(in the rows, 128 means zero)
Known rows, with every step that occurs
t -> d -> g: [127  88 126  99 138 132 129 142 134 129 133 132  84 143 138 121 171 125
 126 112 124 101 124 135  89 115 111 161 104 133 171 118 125  86 124 136
 154 110]
r -> v -> d -> g -> w: [141 175 134 109 133 187 137 186 110 142 129 101 149  87 107 123 127 150
 123 109 153 122 128 166 136 122 122 182 154 125 170 119  95 130 100 106
 163 106]
h -> t: [111  91 133 128 158 146 105 147  88 123 144 143  95 140 148 119 126 130
 135 117 104 115 134 112 122 111 152 134 115 122 115 165 106 112 148 140
 130 110]
d -> g -> e: [121 116 132  97 114 147 155 117 148 135 126 136 103 137 110 134 141 147
 107  92 140 140 121 170 117 128  85 175 119 137 164 103 123 124 117 132
 127 106]
t -> h: [125  93 129 133 161 142 104 144 100 122 135 137 108 151 142 114 119 139
 138 107 115 123 141 128 113 109 147 145 108 121 125 158 106 103 151 138
 142 130]
g -> w -> v -> d -> t -> h: [145 152 123 102 187 187  96 199  52 131 152 142 113 146 166 109  63 164
 162  57 137 114 105 128 146 115 178 161 143 106 122 157 100 144 154 134
 143 117]
r -> v -> d -> t -> h: [156 132 180 132 172 179 105 188  67 125 167 123 124  93 147  77 101 144
 163 121 115  84 155 146 154  92 132 162 131 115 102 148  68 113 149 104
 184 113]
b -> g -> w -> v: [135 168  96  66 140 159 127 157 106 175  97 152 113 152 130 144  90 146
 123  57 138 155 103 131 155 141 154 171 163 127 137 144 138 157 152 138
 117 132]
k -> b -> g -> d: [136 106 164 123  99 146 107 109 123 162  85 145 110 101  83 146 120 101
 115 117 118 172 143 124 117 104 110 152 135 166 143 150 177 132 151 114
  86 117]
r -> v: [145 155 143 133 132 138 116 152 125 139 134 102 144 103 112 110 127 148
 129 131 134 116 163 141 151 114 132 151 141 120 115 154  86 133 135 113
 138 143]
v -> w -> g -> e: [162 146 141  83 176 142  75  83 101 118 135 131 105 132 137 107 100 182
 105 116 132 112 139 136 210 153 129 163 149 167  77 119  81 137 141 139
 129 135]
r -> v -> w -> g -> e: [175 171 153  92 175 151  69 111  99 130 141 105 122 107 118  92 103 196
 110 121 138 100 174 149 225 136 132 183 161 156  69 146  44 142 147 125
 140 150]
d -> t -> h -> k: [117  53 171 134 196 155  75 156  47 105 173 159  63 155 177  93 105 140
 164  88  78 109 154 118 118  70 178 150 100  96  92 164 100  93 180 152
 154 112]
h -> t -> d -> k -> b: [124  54 197 118 190 142  79 155  47 109 171 141  34 138 184  87 133 112
 153  99  74  99 176 104  94  55 156 146  88 122 137 160 109  80 182 154
 132 100]
d -> t -> h -> k -> b: [126  48 197 136 186 159  69 157  40 107 170 149  52 140 159  88 110 127
 161  86  67 127 177 122 106  49 181 152  86  97 110 182 112  86 193 155
 132 112]
w -> v -> d: [156 180 109 106 127 170 115 179 111 127 130 117 149 123 108 107 105 141
 138 108 165 116 115 149 143 126 116 142 146 131 126 135 113 147 126  93
 140 124]
e -> g -> w -> v: [110 167  60 113 153 127 109 145 109 142 146  86 156 141 138 136  76 182
 152  51 161 149 135  98 155 145 202 161 145 118 157 172 108 206 120 160
 112 150]
t -> h -> k -> d: [101  17 138 123 197 151  50 165  63  99 150 128  70 155 169  96 128 148
 129  90  84 123 182 125  97  68 192 158  77  95 110 187  85  83 178 166
 135 115]
d -> k -> b: [133 112 194 134 143 136 111 125  92 109 149 128  86 108 131 118 122 115
 139 115 109 146 162 137 120  75 132 131 127 134 153 117 154 113 159 133
 117 120]
h -> k: [115  97 139 130 148 141  92 144  91 114 138 124 102 140 136 111 127 130
 130 109 106 135 158 125 113  93 155 140 114 105 114 146 115 118 141 134
 126 118]
v -> d -> k -> b: [144 135 200 128 140 165 120 150  80 104 149 122 110  84 134 100 115 103
 144 127 119 130 148 148 122  82 106 130 130 140 159  91 147 115 132 106
 146  95]
e -> g -> w -> v -> r: [115 186  76 112 150 140 100 147 107 153 146  78 163 119 131 133  74 199
 148  55 166 149 142 101 162 135 207 183 145 105 142 198 101 208 122 141
 102 154]
k -> d -> g: [101  54 113 102 139 140 119 139 139 113 131 130  97 122 126 142 170 141
 101 121 129 126 127 152 105 115 134 153 109 129 166 130 130  98 135 154
 134 109]
w -> g -> d -> t: [132  94 141 143 163 131  71  92  90 123 131 155 100 123 131 121  88 156
 151 126 122 117 110 101 183 125 146 116 172 169  73 116 142 136 158 132
 128 125]
r -> v -> w -> g -> b: [172 168 116 115 190 137  61 101 105 133 128 116 136  87 109 113 114 177
 118 128 128 104 168 134 242 152 166 179 199 159  69 148  66 143 142 136
 157 154]
g -> d -> t -> h -> k: [111  43 164 168 179 153  46 133  62 113 151 160  82 144 148 124  88 147
 158  97 105 123 139  98 112  75 165 144 124 128  79 172 125 120 168 130
 118 112]
w -> v -> d -> k -> b: [160 165 164 111 138 176 102 176  82 112 148 118 116 107 111  98 101 130
 146  98 151 129 145 158 136  82 121 144 147 135 148 125 134 136 151  98
 131 117]
t -> d: [139 102 138 110 150 117 113 140 115 131 138 123  99 144 166 103 142 120
 139 120 109  94 142 110 109 117 129 139  98 125 129 134 109 105 137 138
 142 124]
k -> b -> g -> d -> t -> h: [135  67 190 128 140 159  88 121  83 154 112 170  74 114 114 130 103 110
 140  95  94 155 147 118 118  80 133 162 122 156 125 169 163 113 183 128
 106 112]
e -> g -> d -> k -> b: [100  98 149 172 139 114  82  90 107 117 152  98 130  95 116 140  92 144
 155 101 142 161 168  90 127  93 154 139 138 163 158 145 157 181 128 136
  98 128]
g -> b: [128 126  96 139 148 111 128 101 134 142 113 140 135 109 129 139 121 118
 133 110 112 136 135 124 164 153 148 145 164 132 118 123 136 152 121 150
 134 126]
v -> d -> g: [131 137 129 111 114 175 151 154 129 119 126 128 134 103 102 128 150 120
 122 131 151 121  99 165 112 128  86 151 134 144 177  85 140 109  91 101
 168  89]
h -> k -> d -> g -> b: [ 90  30 102 115 172 139  85 132 104 110 130 134  80 120 136 132 159 135
 111  88  95 139 162 143 116  99 175 176 124 111 142 143 123 106 142 172
 137  97]
w -> g -> d: [131 111 115 142 144 127  71  90 113 126 107 135 122 127 106 127 100 154
 131 131 137 133 118 107 170 134 137 121 171 176  91 119 139 137 141 126
 117 130]
w -> g -> d -> k -> b: [135  97 170 146 156 134  57  88  83 112 123 137  87 112 108 119  97 143
 139 120 122 147 146 116 164  92 141 123 171 180 112 110 160 126 165 129
 109 125]

Rows
[133  92 170 115 175 118 105 136  89 113 160 137  71 142 188 100 129 123
 152 109 105  90 145 112 112  92 131 136 113 127 132 105 119 101 151 139
 153 117]	t -> d -> k
[147 133 203  99 137 175 133 147  78 127 131 143  96  83 133 104 114  91
 136 115 108 138 141 152 133  85  94 148 139 152 161  81 161 113 140 104
 155  87]	v -> d -> k -> b -> g
[140 146 167  83 152 162 109 149  74 149 123 149  75 129 130 131  90 132
 134  56 118 167 141 139 143  84 154 167 158 134 158 133 160 140 180 141
 106 126]	d -> k -> b -> g -> w -> v
[144 182 104  62 139 181 133 176  94 170  99 147 128 132 131 131  85 136
 127  65 145 144  95 140 158 142 136 172 165 133 143 124 133 158 134 118
 137 111]	b -> g -> w -> v -> d
[138  99 191  79 174 139 110 143  66 147 134 146  48 133 186 110 116 109
 140  70  82 131 155 114 112  80 148 167 114 129 166 117 144 104 171 157
 131 108]	t -> d -> k -> b -> g -> w
[104 124  67 146 155  92 128  84 136 139 137 101 160 101 136 134 108 140
 155  91 124 140 156  95 173 160 176 154 153 138 143 139 123 193 103 168
 143 132]	e -> g -> b
[ 92   6 128 114 187 163  64 165  77  97 146 135  59 157 147 110 153 151
 121  83  96 128 166 145  81  67 176 176  81 103 142 176  97  68 167 165
 145 104]	t -> h -> k -> d -> g
[120  49 170 132 156 167  51 139  65 137 107 148  70 140 111 116 112 119
 130  81  88 167 179 122  92  57 156 177 104 133 124 192 136  98 179 131
 105 110]	t -> h -> k -> b -> g -> d
[100  53  88 112 155 126 121 115 143 123 119 139 103 104 128 153 163 134
 105 106 116 133 133 149 133 134 150 167 139 134 158 126 136 115 130 173
 139 106]	k -> d -> g -> b
[111  22 155 119 197 137  82 151  73 104 169 151  70 134 192 106 120 146
 142 104  86  97 146 119 125  91 178 139  90 107 101 166 100  95 186 172
 144 115]	k -> d -> t -> h
[114  67 140 135 179 154  72 158  68 109 143 135  82 162 148  99 120 140
 141  91  95 128 167 125 101  77 170 156  96 100 114 173  94  91 162 144
 140 119]	t -> h -> k
[122 104 164  92 145 163  95 150  68 151 107 133  76 130 131 120 114 112
 120  70  81 179 170 128 110  80 172 172 115 110 150 160 143 118 163 153
 101 108]	h -> k -> b -> g -> w
[100  28 162 117 185 139  68 154  61  97 170 139  65 130 185 101 124 139
 138 103  78 111 165 118 120  74 186 138  95  94  93 159 106 105 176 164
 132 104]	h -> k -> d -> t
[128  77 161 133 181 143 106 143  76 116 164 162  84 143 170 107 105 138
 162 102  96 104 129 118 132  98 155 138 112 114 102 151 111 103 170 148
 155 121]	d -> t -> h
[145 124 183  78 108 146 144 112 118 167 101 139  90 115 112 112 118 108
 109  87  99 167 166 153 133 108  96 174 107 141 147 135 139 131 158 133
  98 113]	k -> b -> g -> e
[171 168 140 107 174 149  60 123 100 123 138 107 130 101 108 102 119 186
 115 142 139  97 162 136 216 134 151 167 172 156  77 151  61 127 145 120
 152 156]	r -> v -> w -> g
[115 100 158 167 143 131  87 105 109 117 134 147 113 119 128 152  98 139
 138 125 144 137 120 111 126 101 120 122 162 161 115 110 160 146 136 110
 108 120]	g -> d -> k
[163 170 149 121 155 151  83 138 117 128 143 103 143  96 109 124 128 170
 112 145 148 104 161 139 175 128 138 169 152 139  94 168  69 135 131 108
 136 152]	r -> v -> w
[104  57 129  85 138 141 128 127 138 122 134 128  89 127 138 130 151 152
  95  96 127 130 140 166 114 118 115 171  96 129 158 124 110 115 138 158
 119 102]	k -> d -> g -> e
[126  53 201  89 186 150  92 153  46 132 151 162  21 138 183  91 133  99
 146  88  63 108 169 107 106  60 144 163  96 134 139 152 123  78 190 150
 143  93]	h -> t -> d -> k -> b -> g
[144  86 201  88 160 131 110 133  81 138 137 146  47 125 167  96 135  97
 143  96  82 118 165 122 111  73 120 158 105 140 155 115 145  89 173 139
 141 109]	t -> d -> k -> b -> g
[ 97 111  94 167 126 108  96  94 136 132 135  95 164 112 114 149  97 155
 148 113 158 145 139  83 133 137 151 137 139 160 139 154 136 193 102 131
 108 134]	e -> g -> d
[116  58 171 116 199 137  86 154  55 108 175 151  44 154 201  92 128 125
 156 101  86  80 150  98 107  76 154 142 103 123 118 143  97  87 170 149
 154 100]	h -> t -> d -> k
[118  92 102  81 182 166  91 189  77 136 145 141  60 175 157 120 133 157
 137  56 125 101 118 116  97 101 172 183 113 113 158 181  94 100 156 157
 132 108]	h -> t -> d -> g -> w -> v
[135 130 148  72 122 139 157 110 126 169 104 155 101 135 138 119 108 125
 113  85 113 143 131 148 152 137  88 173 126 143 122 108 123 144 143 128
 127 110]	b -> g -> e
[ 96   8 141  98 186 165  72 154  76 104 148 134  51 163 157  99 137 162
 114  61  95 132 178 156  90  69 159 195  70 101 136 169  79  84 170 169
 133  97]	t -> h -> k -> d -> g -> e
[135 174  89 101 146 150 109 166 105 146 122 122 131 153 132 140  87 166
 131  67 156 145 112 124 142 136 176 151 154 111 133 160 118 164 142 142
 101 144]	g -> w -> v
[151 183 116 109 123 158  98 160 122 145 126 112 140 116  96 121 110 172
 126 103 163 127 133 142 153 112 146 168 145 109 100 191 111 151 148  92
 102 154]	w -> v -> r
[154 114 148 128 184 143  37  81  87 110 142 154 104 114 129 137  91 179
 128 141 138 104 109 101 206 140 152 138 179 187  55 133 119 137 149 126
 127 134]	v -> w -> g -> d -> t
[114  48 165 126 168 161  69 130  64 146 123 187  67 143 144 127  93 128
 148  83  92 136 130 107 124  83 147 167 134 143  87 157 142 116 177 125
 134 103]	b -> g -> d -> t -> h -> k
[127  47 198 108 183 166  80 153  39 129 150 169  39 140 156  91 109 115
 154  74  58 135 171 126 117  53 168 170  93 108 113 174 125  83 200 151
 142 105]	d -> t -> h -> k -> b -> g
[161 161 211 105 139 180 122 169  78 142 133 119 114  65 115  88 115 113
 137 119 115 126 175 163 156  77 100 172 151 144 145 112 115 118 148  90
 165 106]	r -> v -> d -> k -> b -> g
[137  93 188 124 116 148 105 110 103 158 107 164  90  98 106 141 108 102
 132 111 105 158 136 119 128  94 118 149 136 161 128 148 180 131 165 120
  96 111]	k -> b -> g -> d -> t
[124 150 118 102 132 183 151 165 112 129 122 126 134 110 123 141 128 133
 121 105 149 134  87 155 113 138 116 161 144 134 190  89 139 124  87 120
 157  86]	v -> d -> g -> w
[110  54 109 110 184 138 109 139  99 133 138 154  62 141 157 120 160 120
 137  89  91  95 136 115 111 115 152 177 119 130 147 152 108  90 141 164
 158  93]	h -> t -> d -> g -> b
[134 110 199 104 139 144 124 121  91 136 127 153  72 109 130 122 120 102
 131 102  98 155 154 142 132  78 119 149 136 146 156 107 168 111 168 131
 127 114]	d -> k -> b -> g
[156 175 153 127 130 165 123 175 109 132 138  96 162  80 112  94 120 137
 136 142 140 103 155 153 152 116 109 153 144 127 122 132  82 133 115  89
 163 119]	r -> v -> d
[117 112  85 126 134 130 147 104 153 138 109 147 120 113  99 158 155 124
 118 104 129 142 115 151 140 148 125 169 166 142 165 105 153 128 107 147
 147 111]	d -> g -> b
[143  87 199 115 165 124  98 138  82 116 157 125  60 125 168  93 135 109
 148 107  92 111 174 120  99  68 133 141  98 127 152 123 132  92 165 141
 132 117]	t -> d -> k -> b
[ 98  67  95  86 170 169  68 182  85 114 136 120  76 155 135 133 133 171
 111  57 129 146 145 147 103  87 197 180 118  93 152 172 110 117 158 165
 111 112]	h -> k -> d -> g -> w -> v
[122 142 120  80 140 147 144 134 107 171  95 156 111 137 148 149 102 127
 119  80 114 155 105 122 144 143 146 161 149 132 145 119 145 144 138 147
 128 115]	b -> g -> w
[138 144 109  77 151 163 106 176 112 154 127 119  94 140 134 129 135 174
 125  67 148 115 118 136 109 111 157 204 126 105 161 171 110 118 134 128
 122 128]	t -> d -> g -> w -> v -> r
[129 123 189  95 154 152 123 130  75 146 123 153  71 115 147 134 101 112
 130  77  96 167 144 132 133  86 148 156 144 137 167 109 169 125 166 149
 116 111]	d -> k -> b -> g -> w
[119 184  69 108 153 149 115 163  97 138 148  79 170 122 140 122  71 173
 157  60 169 139 127 106 156 147 184 162 147 124 164 153 105 205 101 141
 132 131]	e -> g -> w -> v -> d
[147  88 215  74 161 133 119 124  81 145 140 145  39 132 178  86 118 107
 135  74  80 123 176 135 119  74 103 176  95 138 147 109 127 105 176 143
 128 104]	t -> d -> k -> b -> g -> e
[140 146 193  91 151 180 132 156  62 137 126 142  97  90 150 116  93 103
 136  91 108 151 131 144 135  93 123 156 144 142 172  85 159 128 138 123
 144  85]	v -> d -> k -> b -> g -> w
